Each row was made from one walk, in order. Every step used is in the known rows, and no mark comes twice. Write each row's walk.
Known rows:
S A L Y G: [ 11   6 -12  -4 -21  -2  -3 -16   9  23  11  -7 -14   2 -27   2  20  -1
  -6  -7 -10  14   8   1   7   7   6  12  18 -14  -1  -3 -19   7   8  12
  -1  -3  18  16   6  -7  -6  -9  -7   0   8   6  -9  11  -5   2  -3   3
   6 -12  -7  -2   9]
W A L Y: [  7  -5 -13 -10 -28  -1  -9 -16  -4   0  28   7 -11   0 -20  -4  18 -17
   9  -3 -10  17   4   2   7   5  -3   6   1  -3   0  -8  -8   4   3   4
   5  -3   8   6   4 -10  -2 -12  -6  -2   4   4   6  11  15   4   4   9
  -1 -10 -11  17   7]
G A W Y S: [  0  13  -1  -2 -28   8  -8  20  -2  -3  -6  -1  18  -4  -4 -12   0  -7
  -6 -17  12   3   7   5   0  -1   0  -8  22 -14  19  21  -7 -19  10   4
  41  -3 -17  16   8 -14  -8  -7  10   3   6 -21   5  18   1  10 -11  20
  -6  -5  -1   6   6]
Y S A: [  3  -2  -6  -7 -11   7  -6  18  -2  18  20 -10  -3   1 -11  -2   6   7
   0 -13   7   1  16   0   1   4  11   4  32 -13   6  14  -9   0   5   0
  -5  -3  -3   8   8  -7 -11  -5  -6   8   5  -3  -4   7   6   3  -9  15
   2  -4  -6   4   4]
G A: [  7   8  -6   1  -4  -1  -8  -2 -11 -12   0   6  10  -3  -3  -2   6  -3
   2  -1   2  -3  -7  10  -4  -2   0  -1   1 -10   9  10  -3  -8   2   9
  19   3  11   0   8 -11   2  -6  -2   2   1   4   1   0   1   4  -6  15
  -3  -6  -4  12  10]
S A: [  5   5  -7  -5  -6   0  -5  -4   2  11  20  -2   0  -1 -16   1  16   7
   5  -2  -5  -2  10   1   1   2   4   4  17 -11  -2   5  -4   9   4   0
  -6  -3  11   6  10  -4  -3  -6  -8   6   5   5  -8   3   0   4 -10  11
   1  -5  -9   5   7]
Y W: [  1  -8  -9  -2   5   3  -9  24  -7   8   8   4  22  -4 -16  -2   4   1
 -14   0   6   2   9   1   3 -18   6  -3  -4  -5   0   7 -13 -10  -1   4
   8   1 -13  -2   1  -8  -1  -4  -8   0   0   1  10   2   1   1  -5   8
   0  -1  -8   0   4]
G Y W A: [  5   3  -1  -4 -13   3 -12  26 -10 -20  26  12  42  -7  -5 -10   9 -16
  13   4   0   8  16   3   6  -7   1  -4  -7  -5  -8   4 -10 -17  -1  -1
   0   2 -15   3   0 -15  -3  -7  -2  -3   5  -2  17   1  17   3   0  20
  -3  -3  -8  13   6]
G A W Y: [  1  18   0   2 -24   2  -7   3  -1  -7  -8   8  21  -7  -7 -10  10  -7
   0  -7   0   2   2  12  -1  -4  -6  -7   8 -10  12  14  -1 -16   7   4
  41  -1  -4  13  10 -13  -3  -8   8   1   4 -13   1  16  -6  10 -13  18
  -7  -6  -3   7   7]
W A: [  4  -3  -5  -5 -16   3  -8  -3  -5  -8  12   7   6  -1  -8  -3  11  -6
  15  -1   0   5   7   3   1   1  -3   2  -5  -6   0  -1   2   0   4  -1
   2  -3   7  -3   5  -5  -4  -9  -5  -1   3   0   5   7  13   2   1  16
  -4  -1  -9  12   7]
A W: [  2   4  -8   2 -13   0   4  14  12  -3  -6   1  -3   0 -11 -11   8  -3
   0  -3  -2  -4  10   9   2  -4   5  -3  -7  -1   6   8  -1 -11   2   2
  20   0  -3   5   6   2   4  -8   6  -1   6  -6  -1   1 -16   6  -5   6
   3  -5  -6   8   8]
W A S Y: [  5  -4 -13 -13 -11  13   4   1   8   6  10   4  -9   3 -14 -13   9  -9
   7  -3   0  12   5   3   6  -7 -10  -2 -10 -19  11   2  -1   3   2  -8
 -16  -4  -8   2   5  -6   4  -8  -8   3  11 -15  13  12   5   6   1  12
  -4  -6 -14  16   3]
Y G A: [ 11  15  -3   6 -10   2  -7   9  -5  -9 -18   2  17  -1  -5   3   4  -1
  -6  -2   7   0  -8  10  -3  -2  -2   2   3 -17   8   5 -10 -13   7  16
  16   1  18   0   4 -10  -1  -6   5  -3   3   3  -6   4  -6   3  -2  12
   0  -5  -1   0  11]
L A W Y: [ -2  10  -2  -8 -33   3  -2   5  12   7  -2   5   6  -9 -13  -6   9  -2
  20  -6  -7   3   9 -12   6 -11  -7  -6  29  -6   8   8  -2   0   7  -1
  20  -2 -18   3  14  -9   8  -8   0   0   4 -10  -8  17  -2   5 -17  14
  -7   1  -4   7  -2]
A S: [ -2   4  -7  -6   2   5   2  20   4   6  -9   1  -4   1 -15  -3   3  -6
  -3  -2  -7   1  -2  -2   8  -5   3  -5  -8 -10  19   9   1   3   5   2
   4   0 -10   2   7   1   7  -6   1   3   8  -2   2   2  -8   4  -1   4
   4  -3  -7   1   1]
S Y W: [  4 -12 -15  -6   3   9   0   8   0  21  14   3  10  -6 -16 -11   6   4
 -16  -3   7   8  12   7   5 -22   0   1  -5 -11  -2   7 -17  -7  -4  -1
  -8   2 -11   1   2 -11   2  -2 -15   1   5  -7  12   4   2   3 -10   9
   0  -5 -13   7   5]
G A S Y W: [  7   3 -16  -9   7  11  -1  13  -9  13   2   3  22  -3 -14 -14   0  -4
 -21  -3  11   6  -3   8   2 -19   0  -8 -13 -23  14  10 -15 -15  -4   0
   1   4 -18   4  -1 -17   0  -3 -10   4   9 -11  22  11   0   7  -9  13
  -2 -12  -9  10   5]
Y G: [  6   7  -6   2 -11   4   0  15   7   2 -17   0   6   0 -11   3   4   2
  -6  -3  -1   1   3   0   5  -5   1   4   2 -13   4   1  -8  -6   7  11
   5  -2   8  -2   5   0   0  -5   3  -4   3   0  -5   1 -11   1   0   3
   6  -1  -5  -7   7]
S Y: [  6 -11 -12  -7  -6   9   4  -3   9  11  14   4 -12  -2 -12 -11   7   0
  -4  -2   0   5   7   3   4 -11  -6   4   6  -8   4   5  -6   5  -2   0
  -7  -1   6   1   8  -2   6  -4  -9   1   5  -7  -3   0  -3   5 -11   6
  -1  -3 -12  12   7]
L Y W A S: [  1  -1 -11 -16 -12   5  -8   8  -4  10  14   6  19  -2 -25  -7  12 -18
  -2  -1   8  12   0   5  12 -11   2  -3 -14 -12   2  -3 -15   0   5  -1
  -5  -1 -28   0  -2 -14   0 -10 -11   0   8   3  23  18  20   6  -8  13
   0  -7 -12   8   3]
G A L Y W: [  8   3 -15  -5  -8  -3 -12  -8 -21   7  19   5  20  -7 -21  -4  10 -10
 -18  -3   1  15  -4   9   0 -10   8   1  -9  -9   2   2 -23 -17  -2  13
  21   5   1   9  -1 -24  -3  -7  -7  -1   2   6  16  12   8   4  -4  10
   1 -16  -6  12  11]
Y S: [ 0 -7 -7 -4 -7  7 -4 33  0  6  8 -3 -6  0 -7 -4 -2 -1 -4 -9  6  1  5 -5
  4 -2  8  1 18 -6 10 12 -7 -6  5  4  6  0 -9  1  6 -5 -2 -4  0  2  2 -4
 -2  2  2  3 -3 10  4  0 -6  5  3]
W Y: [ -2   1   0  -5 -12   5  -9   7   1   8   5   7   1  -6 -12   4  12   1
  -2  -1  -5   6   4  -9  10  -6 -10   1  19  -5  11   9  -2  11   8  -1
  20  -5  -5   6  11  -5  -2  -6  -2   0   1  -5  -4   8   2   4 -10  10
  -5   4  -7  -3   2]

Write each row's walk:
[  4  -7  -9  -5  -5   5 -12  20 -13  -1  18   6  32  -3 -13  -5   7  -5
   0  -1   8   7  11   6   2 -10   3  -4 -12  -7  -7  -1 -10 -11   0  -1
   0  -1 -11  -5   0 -10  -8  -8  -9  -1   4  -2  19  10  16   1   0  19
  -5  -2 -10   8   5]  Y W A
[  3  11  -1   4 -28   6  -2  18  17   3 -27   1   9  -3 -14  -6   8  -2
  -8  -9   1   4   8   2   6  -3  -6  -2  11 -14   9   6  -8 -12  12   7
  30  -6  -9  14   7   1  -2  -8  12  -4   6 -17  -5  15 -18   7  -8   8
  -1   0  -4 -12   5]  A W Y G
[  2  10  -2  -8  -8   8  -8  37  -7 -13  14  10  36  -3  -8 -10   6 -22
  11   2  -3  10  10  -3  11  -6   3 -10 -16 -12   4   6  -6 -13   1  -4
   2   0 -30   7  -1 -14   1  -7   2   0   9  -7  22   6  11   5   3  18
  -2  -6  -8   9   1]  G Y W A S
[ -1  11  -2  -4 -25   3  -3  -3  13  17   8  -2   8  -3 -19  -8  21   3
   5  -8  -4   1  20   5   4   1  -4  -1  20 -12   2  11  -2   0   8  -5
  17  -7 -10  20  12  -3  -8  -8   0   4   8 -14  -7  16  -6   7 -18  14
  -5  -4  -7   0   3]  S A W Y
[  3  17  -7  -5   1   2  -4  11  -7  -5 -11   3  10  -1  -9   0   3  -8
  -5  -1  -1  -2 -10   6   1  -4   0  -9  -8 -16  21  10   0  -8   5   6
  16   3  -5   4   6  -9   6  -7   1   4   6  -2   6   3  -5   6  -2  12
  -1  -7  -4   8   7]  G A S
[ -3   4  -1  -4 -24  11  -2  29  13   8  -2  -2   6  -3 -10 -10   2  -3
  -4 -16   6   5  15   0   9  -2   2  -6  25  -9  14  17  -6 -12  10  -1
  30  -5 -26  15   8  -5  -9  -6  10   1   6 -22   1  16  -5   9 -10  14
  -2   0  -5  -2   1]  A W Y S
[  0   2  -6  -8 -20   9 -12  16  -4  28  30  -9  -1   0 -17  -1  14   5
  -3 -18  -6  17  19 -15   8   6   2   1  45 -14  13  12 -14   5   7  -2
  12  -7 -10  25  10  -9 -20  -6  -5   8   6 -17   1  18   2   3  -1  14
  -5  -5  -7  -7   2]  W Y S A L
[  6  17   1   1 -30   5  -2   6  17  19 -12  -6  13  -1 -20  -4  18   5
  -1 -11   0   3  20   5   4   1  -3   2  26 -18   1   8 -10  -2  13   1
  17  -8  -6  21   8  -1 -11  -8   4   1  10 -17 -11  19 -14   6 -16  12
  -2  -4  -5 -14   5]  S A W Y G
[  1   5   1  -3 -15   6  -4  36   1 -13  15   4   6  -4   0  -7  -1 -11
  10  -4   0   3  10  -9   7   3  10   0  22  -4  11  19  -6  -8   3   5
   8   2 -14   8   8  -9   3  -3   8   0   3  -5  -2  -6   1   5  -1  11
   5  -1  -3  10   3]  G Y S
[  8  25  -3   1  -5   4  -1  16   0  -6 -30  -1  15   2  -9   2  -1  -6
  -9  -5   3   0 -11   6   1  -2   0  -5  -8 -23  19   5  -9 -11   9  13
  18   2   2   3   4  -8   1  -7   7   0   8  -2   3   8 -13   5   2   8
   2  -8  -2  -2   8]  Y G A S
[  3  -9 -12  -9 -20   3  -4   5   0  16  21  -3 -22   0 -19  -4   5  -9
  -6 -12  -2  16   3  -6   9   2  11   4  17  -3  13   5 -16  -2   6   9
  12   0  -3  12   6 -10  -2  -7  -2   1   3   0   3   6   5   5   3   3
   6  -9  -7  10   5]  A L Y S
[  8   0 -12  -7 -19   0  -9  -1 -15   4  19  -2  -6  -1 -13  -5   3 -13
  -7 -13   2  15  -8   1   2   4   9   3  14 -12  14   8 -17  -8   6  13
  19   2   4  13   4 -20  -5  -7   0   2   4   0   7  10   9   6  -1  11
   2 -14  -4  17   8]  G A L Y S
[  3  -3 -14  -9   1  11   9   5  13  17  -1   1 -17   1 -15 -13   4  -4
  -8  -4  -4   6   1   0   7  -9  -4  -2  -5 -17  19   7  -5   7   0  -3
  -7  -1 -10   4   7  -2  10  -5  -7   4  10 -11   3   3 -10   7  -7   2
   2  -5 -11   9   3]  A S Y
[  1   3  -8 -10 -10   6  -3  11   0  -3   4   4   5   3 -12  -4   7 -11
  11  -2   0   3   2  -4   7  -1  -4  -6 -10 -14  12   1   2   1   6  -2
  -3  -4  -8  -1   4  -3  -1 -10  -1   2   9  -5  11  10   6   4   6  11
  -1  -4  -9  10   4]  W A S
[  4   7 -10  -1 -13   1   2   1  11  10   6  -4   3   1 -18  -9  18   4
   0  -5  -3  -4  17  15  -1   2   6  -2   8  -8  -2  10  -3  -5   3  -3
   4  -3   3  13   8   0  -2  -8  -1   6  10  -5  -7   6 -11   6 -14  13
   3  -9  -8   8   6]  S A W
[  2   3  -2  -1   0   2  -6  33  -6  -7  17   9  33  -8  -7  -6   7  -9
   0   3  -3   4  11  -3   7 -11   7  -3  -3   0  -1  11 -12 -12  -3   4
   8   4 -15   6   2 -13   5  -2   2  -2   2   0   4  -7   0   3  -6  11
   4  -3  -6   5   5]  G Y W
[  8   2 -13  -5  -7  13  11  14  22  15 -22  -1  -9   4 -16  -9   2  -1
 -11  -6   0   9   0   0   9  -9  -5   0  -8 -23  16   5 -11  -4   5   4
  -8  -2  -9   6   4   2   4  -4  -2   0  12 -12   1   8 -16   5  -2   0
   4  -6  -9  -5   3]  A S Y G
[  9 -15 -21  -7  -8  12  -4   6  -6  13  37   3  15  -1 -17 -16  10  -3
  -9  -7  -1  24  16   4   3 -14  -2  -3 -15 -13  -5  -4 -19 -15  -7  -4
  -5  -3  -7   7  -3 -11  -9  -7 -15   0   9 -16  26  14   9   1  10  13
  -6 -11 -14  14   7]  S Y W A L
[  8  19   5   3 -21   4 -12   6  -6  -4 -16   3  26  -5  -7   5   6  -2
  -5  -7   4   5  -6  -1   3  -4 -11   1  18 -20  11   6 -10  -7  12  12
  28  -2   5   8   8 -12  -8  -6   4  -3   1  -5  -3  14   1   4 -11  14
  -7   0  -2 -10   9]  W Y G A
[  3   7  -9  -5 -24   1   3   7   9   3  -5   2   3  -5 -10  -7   5  -2
  19  -3  -5  -2  10  -2   1  -8   2  -6  16  -3   0   6  -2  -7   4   3
   6   1  -4  -6  11  -6  13  -7   0   1   5  -4  -7   7  -5   3 -12  10
  -1  -3  -4  16   1]  L A W
[ 15   7 -13   3 -16   7   0  -6   0   5  -3   0   2   1 -10  -7   4  -2
 -17 -10  -4  16  -1   8  -1  -4  -7   4   2 -22  11   0 -18 -17  -1  14
   9   1  20  10   3 -10  -1  -5  -2  -2   7 -12   2   7 -16   3   5   7
  -1 -15  -5   7  14]  S Y G A L
[ 15   9 -11   5 -23   7   7  -4  12  -5 -23   0  12   0  -7 -18   5  -3
 -12  -9   9   3   2  21  -4  -5  -5   1  -6 -21   4   7 -12 -24   2  11
  11   0   8   8   2  -7   3  -6   4  -2   9 -16   0   9 -18  10 -11  11
   0 -14  -4   9  11]  S Y G A W
[  3   1 -15 -17 -11  12   8   3  12  22   2   0 -14  -3 -15  -7   1  -2
  10  -3  -5   6   1 -15   8 -16  -7  -5  15 -17  13   7  -6   8   1  -2
 -18   1 -14  -5  11 -10  16  -4 -14   5   8  -7   0  10  -3   3 -11   6
  -2  -2 -10  16  -5]  L A S Y
[  3   2 -10  -3 -17   6   1  18  10  14   7 -11  -2   3 -15 -13  10   5
  -1 -13   7  -1  19   9  -1   3  14  -3  21 -13   3  17  -9 -15   5  -1
   3  -2  -8  16   7  -3 -10  -6   1   7  10 -14  -6   9  -6   8 -11  16
   4  -8  -5   7   5]  Y S A W
[  3  -3 -18 -17   0  12   4  16   3  29   7   1  12  -5 -18 -12   0  -2
  -3  -3   3  11   7 -12   8 -27   0  -8   6 -18   7   3 -18  -3  -4  -4
 -21   3 -29  -6   3 -17  11  -3 -19   5   8  -8  15  13   2   2 -11  10
  -3  -5 -10  10  -4]  L A S Y W
[  5  -3 -11  -5 -12   6  -6  15  -3  21  29 -14  -7   3 -16  -3   8   6
  -3 -16  -4  11  19  -5   3   7  13   1  27 -12   8   8 -14  -3   1   2
  -1  -3   0  16   7  -6 -14  -6  -4   8   8  -9   1   6  -2   2   6  11
   3 -10  -6   2   3]  Y S A L
